Each row was made from one small tree. Brackets hold a mark, then the marks that hang from it, in the order of their numbers. Every link used is in the known rows. Write each row's tree.
Known rows
(J783 (J114 J874) (J343 J908)): [-4.76  1.84 -0.09 -0.90 -3.49  0.34 -1.54 -2.16 -4.01 -2.11 -0.63  6.04
  4.42  3.10  2.80  7.48 -3.21 -1.53  3.28]
(J135 (J343 J908)): [ 0.42 -1.29 -0.06  3.00 -2.47 -0.15  5.21  0.19  3.94 -1.47 -0.80  3.49
  3.45 -1.85  2.73  0.51  2.57  0.89 -0.59]
(J343 J908): [ 0.22  1.82  2.23  3.31  0.25 -0.25  1.41  1.70  0.33 -0.47  1.51  2.27
  2.27  0.76  2.55  2.99  0.27 -0.77 -0.07]
(J608 (J343 J874)): [-1.65  1.51  0.09  3.81  5.55  0.45 -1.99  0.70 -4.01  1.23 -2.63 -3.46
 -1.21 -0.34  0.36  0.10 -1.43  3.14 -2.61]
(J608 (J343 (J874 J114) J908)): [-2.17  0.97  0.21  1.74  3.04 -0.57 -0.20  6.50 -0.25  0.27  1.53 -6.65
 -1.37  1.71 -0.95 -2.37  0.63  3.56 -1.61]
(J343 J874 J908): [-1.13  0.39 -1.57  1.78  1.18  0.98  0.46  1.72  0.19 -0.93 -0.91  2.46
  0.42 -0.22  1.05  0.24 -1.23 -0.99 -2.81]
(J783 J343): [-3.55  0.67  0.29  3.13 -0.75 -2.60 -2.42 -2.34 -2.19 -0.43 -2.26 -0.03
  2.19  2.25  4.22  4.76  1.21 -1.30 -2.31]
(J135 (J343 J783)): [ 1.88 -3.96  0.92  0.26 -0.97 -1.36  4.99 -3.87  2.41 -0.25 -3.60  2.35
  2.90 -2.40  1.28  0.06  3.41  0.41 -0.76]
(J908 (J343 (J874 J114))): [ 1.49  1.41 -4.08  3.88  2.63 -1.31 -6.14  1.46  1.05  2.97  0.44 -7.52
  0.04 -0.43 -1.09 -3.30  4.41 -0.81 -4.04]
(J114 J783 J874): [ 4.08  0.47 -0.04 -3.64  3.59  5.36  0.82 -1.44 -0.05  3.54  0.34  3.63
  3.35  0.00 -2.33  1.80 -0.66 -5.65  1.04]
(J114 J783): [ 3.68 -0.63 -0.24  0.86  3.43  0.49 -1.32 -0.70  1.60  1.48 -1.97  1.34
  1.19  0.15  0.71  0.76  0.65 -3.40 -1.95]
(J343 J783 (J874 J114)): [ 0.59 -3.16  0.27 -2.84  2.21 -1.04 -1.16  0.06  1.96  0.59 -0.80 -4.13
 -0.13  0.84 -0.06 -3.04  2.60 -1.54 -4.48]
(J608 (J114 (J783 J343) J874)): [-0.42  0.84 -1.19 -7.23  1.37  3.63  1.41 -2.68 -1.96  0.74 -1.71  3.23
  1.71  0.38 -5.29  3.54 -2.17 -2.91  4.17]
(J608 J343): [-0.17  2.75  3.92  5.37  4.65 -0.90 -1.26  0.63 -3.83  1.90 -0.16 -3.58
  0.69  0.49  1.88  2.72 -0.08  3.48  0.27]
(J608 J114 (J343 J783 J874 J908)): [-1.77  0.33  1.44 -2.93  3.59 -0.40  5.46  2.84 -4.76 -2.33 -2.20  0.04
 -3.34 -1.96 -7.46 -0.34 -3.81  5.87  5.60]
(J114 (J783 J343)): [-0.90 -1.37 -2.54  0.30  0.35 -1.85 -1.69 -1.45 -0.56 -0.11 -4.45  1.23
  1.01  2.02  1.13  2.84  0.92 -3.39 -2.09]
(J114 J783 (J874 (J343 J908))): [ 2.23  2.96  0.15 -3.20 -2.88  6.26  2.46  0.11  0.61  3.25  6.47  2.82
 -1.43 -1.24 -3.03 -0.44 -2.18 -3.59  4.29]
(J874 (J114 J783)): [ 3.82 -1.18  0.18 -0.52  2.67 -0.48 -2.86  1.47  4.59  2.04  0.82 -4.09
  1.04  2.01  0.86 -1.97  3.74 -3.37 -3.76]
(J874 J114 J343): [ 0.30  3.19  3.85  2.94 -3.01  0.15 -5.76 -0.81  3.26  3.60  7.60 -8.42
 -2.15  1.04  5.13 -2.66  3.49  0.72 -3.07]
(J908 (J343 J783 (J874 J114))): [ 2.37 -1.11 -3.67  0.31  2.05 -2.87 -2.88  0.76 -0.08  2.22 -0.91 -6.44
 -0.84 -0.94 -4.24 -3.63  4.58 -1.11 -1.66]

Write each row's tree
[-1.04  1.47  2.91  1.79 -6.07 -2.31 -2.08 -3.18 -1.49 -1.72  2.94  2.20
 -3.04 -0.35  3.57  1.25 -2.40  2.26  3.32] : (J874 (J343 (J783 J114) J908))
[ 2.13  1.29  0.30 -0.23 -3.80  0.59 -1.47  3.10  5.19  1.83  6.91 -4.77
 -3.61  0.83  0.28 -4.24  2.21 -1.04 -0.47] : (J874 (J114 J783) (J343 J908))
[ 0.04  1.64  3.40  0.76 -5.03 -0.45  2.61 -0.66 -0.59  0.39  4.86  0.60
 -3.08 -1.31  0.28  0.08 -0.32  0.49  3.31] : (J874 (J343 J783 J908))
[-1.39  4.91  2.70  0.61 -5.15  3.99 -3.14 -3.13 -1.96  1.02  6.58  3.20
 -0.09  0.14  3.55  2.81 -3.95  0.12  4.13] : (J783 (J114 (J874 (J343 J908))))
[-1.03  1.35  3.89 -2.01  1.35  0.67  2.95  0.09 -7.02 -0.59  0.08  3.62
  1.97  0.96 -2.78  5.15 -4.38  2.57  8.18] : (J608 (J343 (J783 (J114 J874)) J908))
[ 0.59 -2.88  0.43 -3.76 -3.58  1.60  5.92 -3.71  0.18 -2.16 -1.81  8.48
  5.02 -1.40 -0.26  2.66 -0.84 -0.06  4.85] : (J135 (J343 (J783 (J114 J874)) J908))
[-1.37 -5.22 -3.68 -0.94 -2.99 -1.92  2.98 -3.08  1.71 -4.92 -6.70  6.48
  0.97 -2.29  1.40 -1.24 -1.12  2.15 -1.11] : (J135 (J343 (J783 J114) J874 J908))
[ 2.45  0.85 -0.81  4.51  0.59 -4.86 -5.29 -4.03 -4.00  0.11 -3.31  0.35
  1.14 -0.90  0.06  3.02  0.84  0.56  2.69] : (J908 (J343 (J783 J114)))
[-0.44 -5.19 -3.20 -1.90 -2.05 -0.24  7.80 -0.74  2.55 -2.76 -4.62  5.05
  0.72 -3.25 -1.61 -2.37  0.97  0.36 -1.15] : (J135 (J343 J783 J874 J908))
[-0.13 -2.91 -0.30 -3.48  0.20 -1.01  2.14  3.28  2.24 -1.05  0.55 -1.72
 -0.40  1.06 -1.80 -2.85  1.66 -1.03 -1.85] : (J343 J783 (J874 J114) J908)
[-0.86 -0.30 -0.91  0.29  0.57  0.22 -0.96  4.21  3.40 -0.42  1.97 -2.84
  0.49  1.56  1.23 -2.64  1.71 -1.03 -4.30] : (J343 (J874 J114) J908)
[ 2.56 -2.57 -3.48 -2.18  3.73  0.96 -3.65  1.55  4.69  1.46 -1.45 -3.83
 -0.70  1.02 -0.49 -4.86  2.33 -3.36 -6.35] : (J343 (J874 (J114 J783)))
[-1.34 -2.27 -1.36 -0.76 -0.28 -2.03 -0.83 -1.57 -1.83 -3.78 -4.24  5.29
 -0.27  0.23  1.23  1.23 -3.35  0.26 -0.25] : (J343 (J783 J114) J874 J908)
[ 2.83  1.05  0.74  0.21 -1.70  0.75 -4.73 -0.05  4.77  3.55  5.67 -7.05
 -3.52  0.44  1.90 -4.65  3.08 -1.62 -3.03] : (J874 (J114 J783) J343)
[-0.58  5.35  5.01 -2.55  3.53  4.44  5.00  2.87 -5.09  1.21  3.88  0.72
  1.41 -0.52 -6.09  3.66 -3.65  4.21  8.95] : (J608 (J114 J874) (J343 J908))
[-3.08 -2.62 -7.08 -1.97 -0.70 -0.78  1.21  1.82 -0.47 -2.41 -5.47  3.73
 -1.09  1.01 -2.03  0.16 -1.50 -3.09 -2.38] : (J114 (J783 (J343 J874 J908)))
[ 0.07  0.70 -2.10 -2.44  5.35  1.42  3.02  4.21 -2.10 -1.51 -2.92  0.07
 -4.13 -1.62 -7.78 -2.45 -4.24  3.88  3.48] : (J608 (J114 J783) (J343 J874 J908))
[ 0.29  1.00  3.81 -0.79 -5.62 -1.32  1.17  1.55  2.80  0.74  7.85 -4.88
 -3.29  0.55  0.53 -2.73  2.64  0.80  1.60] : (J874 J114 (J343 J783 J908))
[-0.81 -2.65 -0.77 -0.14  1.50 -1.79 -4.41 -4.93 -2.22 -2.23 -5.65  3.22
 -0.05 -0.05  2.54  0.92 -2.55 -0.13 -2.51] : (J343 (J783 J114) J874)
[-0.26  3.51  3.32  2.48 -4.87 -0.04 -2.17  2.47  3.73  1.68  9.03 -6.17
 -2.32  1.06  3.57 -2.36  2.57  0.98 -0.90] : (J874 J114 (J343 J908))
[-2.47  1.73 -0.28  3.22  3.49  0.27  1.47  3.90 -3.59 -0.42 -1.37 -1.08
 -1.39 -0.23 -1.19  0.28 -2.43  3.40 -0.13] : (J608 (J343 J874 J908))
[-0.61 -5.52 -2.96 -0.37 -0.91 -1.74 -0.47 -6.39  1.13 -2.98 -8.06  4.30
  1.09 -2.33  3.03 -1.46 -0.37  1.69 -3.40] : (J135 (J343 (J783 J114) J874))
